Each row was made from one walk, in order. Every step used is in the known rows, and no mark comes twice. Write each row's walk.
In the rows, zero is written as 128.
Known rows
N A: [103 125 122 159 173  97 147 175 167 117 118 130 139 137 119  97  99  63
 151 152  88 118 130 117 144 107  71 146 123 114 125 131 159 137 148]
N W: [114 161 157 116 165 133 133 164 171 150 108 135 128 138 126  91 106  89
 156 144  89 121 114 118 145 117 129 125 166 132 119 113 167 127 122]
A T G N W D: [ 79 151 140 107 165 119 144 192 165 130  96  96 105 158 119 114 118  57
 117 146  73 120 112  63 122 121 135 101 206  74 124 129 131 124 121]
W D: [ 82 154 130 128 165 104 137 170 178 128 100  77 146 127 126  97 127  74
 124 141 109 115 121  80 147 143 104 167 172  99 140 116 130 136 148]
G N P: [100 147 145 150 101 120 135 174 168 122 106 128 129 135  94 122 101  52
 127 144  95  76 137 107 127 133 155 179 149 110 107 148 102 106 152]
G N W: [112 163 157 128 148 151 140 175 156 160  95 148 132 161 109 113 107  92
 134 140  65  98 110 118 120 129 161 125 182 113 112 121 147 126 134]
L P W T G N: [ 64 123 148 139 189  98 140 212 155 143  92 108 129 199 118 146 135  71
 104 131  79 105 109 102 111 116 115 111 149 102 107 106  98  61 150]
L P T W: [ 53 137 130 132 243  91 126 192 155  91 109 138 130 110 144  89 132  98
 131 126 108 109 141 108 175 102  89 125 141 128 118  96  81  83 170]
T G: [112 149 135 146 179  64 146 186 173 116 118  89 136 125 132 103 115  63
 154 171  81 128  97  91 168  96 106 140 154 104 138 127 160  96 114]
P N W T A: [108 146 176 145 170 142 126 170 171 178  88 159 138 139 124 111 126  72
 136 128 132 143 123 139 145 109 120 124 190 126 138  96 127 132 120]
G T A N: [117 154 146 139 153 119 142 157 214  98 119 132 159 164 113  89 116  67
 151 116  87 108 104 116 171 121  88 118 156 134 141 106 151  98 137]
D W T G N P: [ 93 129 160 146 140 120 133 198 133 136 112 130  81 154 101 122 130  46
 110 156  86 103 133  93 111 108 145 140 136  98 110 129  99  86 136]
D W T G N: [100 140 156 154 178 116 143 211 130 154 100 120 111 171 115 124 148  68
  99 152  61 114 111 102 106 107 134 113 151  86 130 114 121  97 137]
A N G T W D: [ 71 152 147 118 184 115 130 160 186  94 118  87 176 144 136  78 122  82
 134 123 108 111 117  41 153 110  78 124 136 101 136  79 136 106 122]
L P T: [ 63 142 120 126 192  92 123 203 168 110  94 137 134 144 127 103 114  94
 129 128 100  99 131 110 181 102  86 140 145 129 118 119  81  95 205]
D W: [120 172 147 120 184 121 131 170 149 138 126 133 104 135 142 100 135  89
 117 139  87 117 123 124 121 127 103 115 144 133 133 122 143  94 143]
Y P L: [121 170 123 143 171 129 135 182 164 102 125 114 145 150 152  91 107  53
 138 158 120 109 121 131 170 116 131 132 186 110 124 114 128 106 143]
L P W D: [ 51 151 129  90 209  94 131 167 187 123 102  87 132 163 142 126 137  87
 113 110 124 111 124  90 123 156  76 138 161 127 114 104 106  78 155]
W T A N P L: [107 149 180 147 140 143 138 157 193  95 119 136 123 151 116  90 122  28
 158 138 131  97 127 118 154 124 129 153 174 119 121 114  98 141 138]
D W T G N P Y: [ 82 114 160 126 168 121 118 193 122 111 105 134 117 165  94 134 141  41
 121 167  96 113 128  70  99  94 136 118 150  83 124 118  99  71 146]
T G N: [109 157 137 161 156  87 155 193 159 127 101  98 142 151 111 124 118  62
 127 162  58 100  98  92 137 108 141 140 164  84 128 133 139  99 127]
T A: [106 155 136 146 180  97 141 160 196 126 114 123 158 111 130  94 133  61
 143 145 108 130 119 137 159 129 112 142 181 117 148 116 148 101 136]
T W D: [ 64 153 137 132 221 105 141 164 169 107 111  83 145  97 141  85 141  78
 125 136 117 127 131  77 145 140 101 154 171  97 139  91 124 120 124]
L P T G N W D: [ 52 147 124 104 197 115 145 207 152 132  79 121 102 173 109 116 128  91
 118 141  70 107 119  57 154 118 123 126 188  84 107 113  95 111 152]
Y P W T G N: [ 84 111 127 147 197 120 146 210 143 131 106  99 136 182 118 130 122  64
  98 143  88 115 110 121 118 110 133  95 149  72 121 100 127  61 130]
Y P: [106 143 103 134 158 119 135 186 176 114 134 118 155 139 134  82 106  65
 138 150 109 122 132 133 165 119 113 130 149 115 132 120 144  76 150]
T W: [ 91 153 148 145 214 102 136 162 168 107 123 111 150  90 146  86 130  83
 142 139 107 121 126 113 147 120 108 135 150 123 135  96 138 100 120]
P N A T: [108 139 126 161 148  94 131 189 174 117 116 135 121 145 134 124  78  42
 128 135 117 117 137 114 134  94  63 109 143 120 132 165 113 133 158]
G T W: [ 91 143 144 152 215 104 127 173 153 104 107 117 151 121 144  91 115  95
 131 126 105 113 122 102 165 101  90 119 140 133 122  80 141  87 124]
Y P W D: [ 70 139 107  99 210 120 138 170 175 110 119  75 141 148 142 110 121  78
 106 125 134 124 125 112 134 156  94 121 163  93 127  94 141  75 134]
W T G: [ 93 115 151 157 179  83 137 200 160 135 100  90 134 140 126 100 126  58
 141 161  92 138 100  92 159  84 102 136 143  97 140 106 140 112 127]
A N G T W: [ 96 152 159 134 179 112 125 161 182  91 127 115 187 144 146  80 106  83
 147 127  97 105 111  76 158  86  83 102 112 122 129  83 152  83 115]
D W T A: [ 92 136 161 135 202 131 129 176 164 156 113 145 117 136 137  94 165  66
 112 133 110 146 132 147 124 125 105 114 169 123 150  92 132  98 147]
G N: [104 163 140 159 137 120 142 182 162 141  94 117 158 154 110 121 115  76
 116 141  72  86 114 116 122 134 146 147 166 102 128 135 121 116 159]

Which walk is each row?
[115 158 151 129 122 112 122 168 197 112 120 110 193 185 126  90  86  79
 150 129  86  92  94  74 162  81  84 116 112 125 127 109 154  99 144]  A N G T
[ 77 166 147 139 189 103 118 168 163 126  95  88 175 130 153 107 113  87
 114 130 137 114 120  44 153 100  81 139 149 102 130  83 116 107 115]  P N G T W D
[100 129 156 138 201  98 133 201 138 145 116 110  94 147 137 103 145  67
 123 158  84 142 111 100 136  91  99 106 139 106 140 104 140  94 122]  D W T G
[ 59 145 136 118 210 101 132 171 176  94 117  78 127  99 150  88 135  59
 114 126 120 130 137  79 133 131  92 114 182  98 143 109 111 117 136]  A T W D
[100 113 117 149 183  64 149 201 176  88 131 104 106 132 135 103  98  24
 149 165  81 139 120  95 151  76  63  91 137  94 132 152 157 102 131]  N A T G
[108 150 148 130 115 118 144 141 224  84 141 145 131 124  99  92 114  37
 167 133 112 104 133 116 154 136 118 163 147 131 128 137 125 100 131]  T A N P
[ 99 125 150 114 152 121 118 148 194  63 120 143 165 160  90 107 109  42
 170 138 115 105 121  78 159 103  99 126 155 120 129 114 126  77 145]  G T A N P Y
[103 187 136 148 131  91 118 183 185 149  99 138 144 160 132 137  98  76
 131 127 120 101 126 103 152 120  91 162 152 164 119 139  84  93 159]  L P N
[100 135 151 112 146 118 128 140 208  65 131 141 166 138  95 102 122  29
 177 147 117 112 126  88 140 120 110 140 159 113 141 126 123  86 144]  T A N P Y
[113 160 153 132 167 120 149 186 156 147  97 130 119 156 112 114 111  80
 141 160  51 110  98 100 134 107 156 116 179  98 115 122 162 107 102]  T G N W
[101 147 142 135 164  93 121 165 194 131 105 124 194 142 138  97 118  65
 139 143 112 124 109 104 174  88  94 117 156 116 137  99 160  80 136]  N G T A
[113 149 152 128  99 118 137 153 204  85 138 130 128 138  97  92  94  49
 164 133 104  86 128 100 148 130 116 167 125 136 119 144 122 116 138]  A N P
[ 67 138 137 118 184  93 146 169 162 104 103  70 107 145 110 142 122  57
 106 142 114 100 117  69 117 146 122 152 161  72 107 120 117  86 115]  T G N P W D
[ 88 147 174 131 145 143 109 192 161 188  82 162 122 184 124 119 108  86
 133 119 122 121 130 111 138 101 107 131 157 156 111 104  90 123 149]  L P N W T
[ 84 142 145 133 208 102 129 176 174  95 129 108 132  95 156  87 120  61
 129 129 114 123 132 113 135 112  98  91 161 117 140 117 123  90 135]  A T W
[ 89 134 138 135 144 117 131 174 179  72 120 133 120 126  97  92  92  71
 145 131 106  79 128 104 176 108 110 156 121 111 120 135  94 128 173]  A N P T
[ 95 132 162 131 182 137 120 189 137 161 108 134 108 156 134  98 145  83
 108 131 104 128 129 127 115 116 104 118 138 127 138  96 122 115 161]  D W T
[ 56 113 158 115 198 113 118 189 168 148  98 118 136 183 138 124 133  85
 112 106 124 117 125 128 118 128  82 114 133 144 110  89 102  77 172]  L P W T
[ 96 119 118 140 164  97 136 190 178 104 126 120 122 138 131  97  94  38
 137 140  94 124 136 117 131 101  65  98 140 113 131 155 139 126 168]  N A T
[127 174 120 159 136 116 127 183 173 133 116 130 155 142 135 118  84  70
 128 140 133 116 128 125 164 113 111 143 155 124 135 135 114  87 136]  Y P N
[ 89 125  94 140 211  79 145 212 151  83 119 103 132 125 130  90 107  71
 133 173  93 130 111 104 206  77 106 114 142  77 138 117 132  75 145]  Y P T G
[ 92 122 173 126 164 151 122 184 153 170  91 135 130 155 119  91 117  85
 140 135 101 128 119 120 136 108 123 121 159 127 124  91 140 147 137]  N W T
[ 51 126 121 141 208 113 148 186 158  97 109 101 123 128 129 101 130  51
 104 129  96 116 152  80 105 131  89 113 166  75 131 120 108 127 147]  G N A T W D
[ 96 138 118 125 191 136 147 211 134 124 106 140 114 160 108 102 101  86
 128 160  66 115 114 109 166  93 152  93 171  74 111 114 141  89 128]  Y P T G N W
[ 83 127  99 136 211 111 138 189 175  93 113 141 151 110 126  84 129  71
 126 146 122 132 135 152 195 110 110 116 174  92 144 109 123  78 167]  Y P T A
[100 132 123 173 156 116 157 190 155 130 103 138 146 160 103 116 104  63
 128 147  66  99 130 117 120 121 106 147 132  96 120 139 140 134 161]  G N A
[ 92 123 120 153 149 113 143 197 166 114 115 130 125 162 114 116  94  37
 116 136  76 102 137 120 108 108  95 100 149  97 125 160 120 122 178]  G N A T
[ 81 126 128 140 185  97 132 169 177  92 107 141 128  88 110  98 119  62
 137 145 125 113 138 129 187 112 117 153 164 101 130 124 104 102 161]  N P T A
[ 90 134 146 129 137 118 121 169 155  99  99 127 163 145  86 129 111  43
 140 158 105  87 131  79 118 114 145 154 163  93 121 136 103  91 165]  G N P Y
[ 98 154 121 164 152  90 134 188 175 140 108 160 134 168 125 130  91  66
 144 136 110 111 145 106 147 108  54 154 124 149 111 147 103 113 159]  L P N A
[101 155 174 111 155 137 128 161 199 137 137 140 167 163 135  86 145  55
 137 134 102 127 118 109 117 103  94 100 128 113 152 100 142  96 136]  D W T A N G
[109 128 144 144 171 124 131 206 146 155 109 131 117 160 127 108 101  61
 140 160 113 148 112 106 164  75 115 106 157 106 123 101 139  99  97]  Y P N W T G
[ 90 126 148 173 156 102 143 208 148 146  85  98 143 165 107 122 129  62
 113 156  67 109 103  94 128  98 140 136 157  79 130 117 120 113 140]  W T G N
[ 92 124 169 131 191 145 130 172 177 164  98 147 136 135 121  89 140  68
 142 136 110 146 123 143 142 115 123 117 186 120 136  87 147 125 130]  N W T A
[ 78 135 131 149 148 119 129 194 145 100  89 134 125 124  88 118  97  77
 114 141 101  71 134 107 159 109 144 164 145  87 112 140  75 121 183]  G N P T
[ 76 159 142 110 158 102 130 170 225  98 125 146 189 161 128  88 124  62
 156 132 102 108 117  94 167  97  83 118 130 116 136 119 108  79 169]  L P T A N G
[ 75 151 138 103 203  92 128 168 188 124 114 117 134 168 145 131 122  91
 125 111 117 105 119 126 123 142  83 118 142 150 107 112 119  52 155]  L P W
[ 96 177 145 140 119  86 100 188 181 150  91 132 184 186 141 127  81  83
 129 129 120  93 112  68 168  72  71 134 126 152 108 117 106  74 156]  L P N G T
[113 137 122 165 169  61 142 198 169 103 123 110 106 138 138 125  79  30
 142 161  98 135 118  90 151  71  64 101 142 101 132 163 133 112 120]  P N A T G
[101 136 152 113 129 119 122 147 189  65 129 128 161 148  94 106 106  42
 174 148 112  96 123  73 135 110 108 145 139 117 133 133 119 100 150]  A N P Y
[ 89 128 175 143 148 165 130 194 145 180  79 143 135 178 104 108 120  87
 121 130  80 109 118 125 110 116 152 123 169 110 115  98 124 145 148]  G N W T
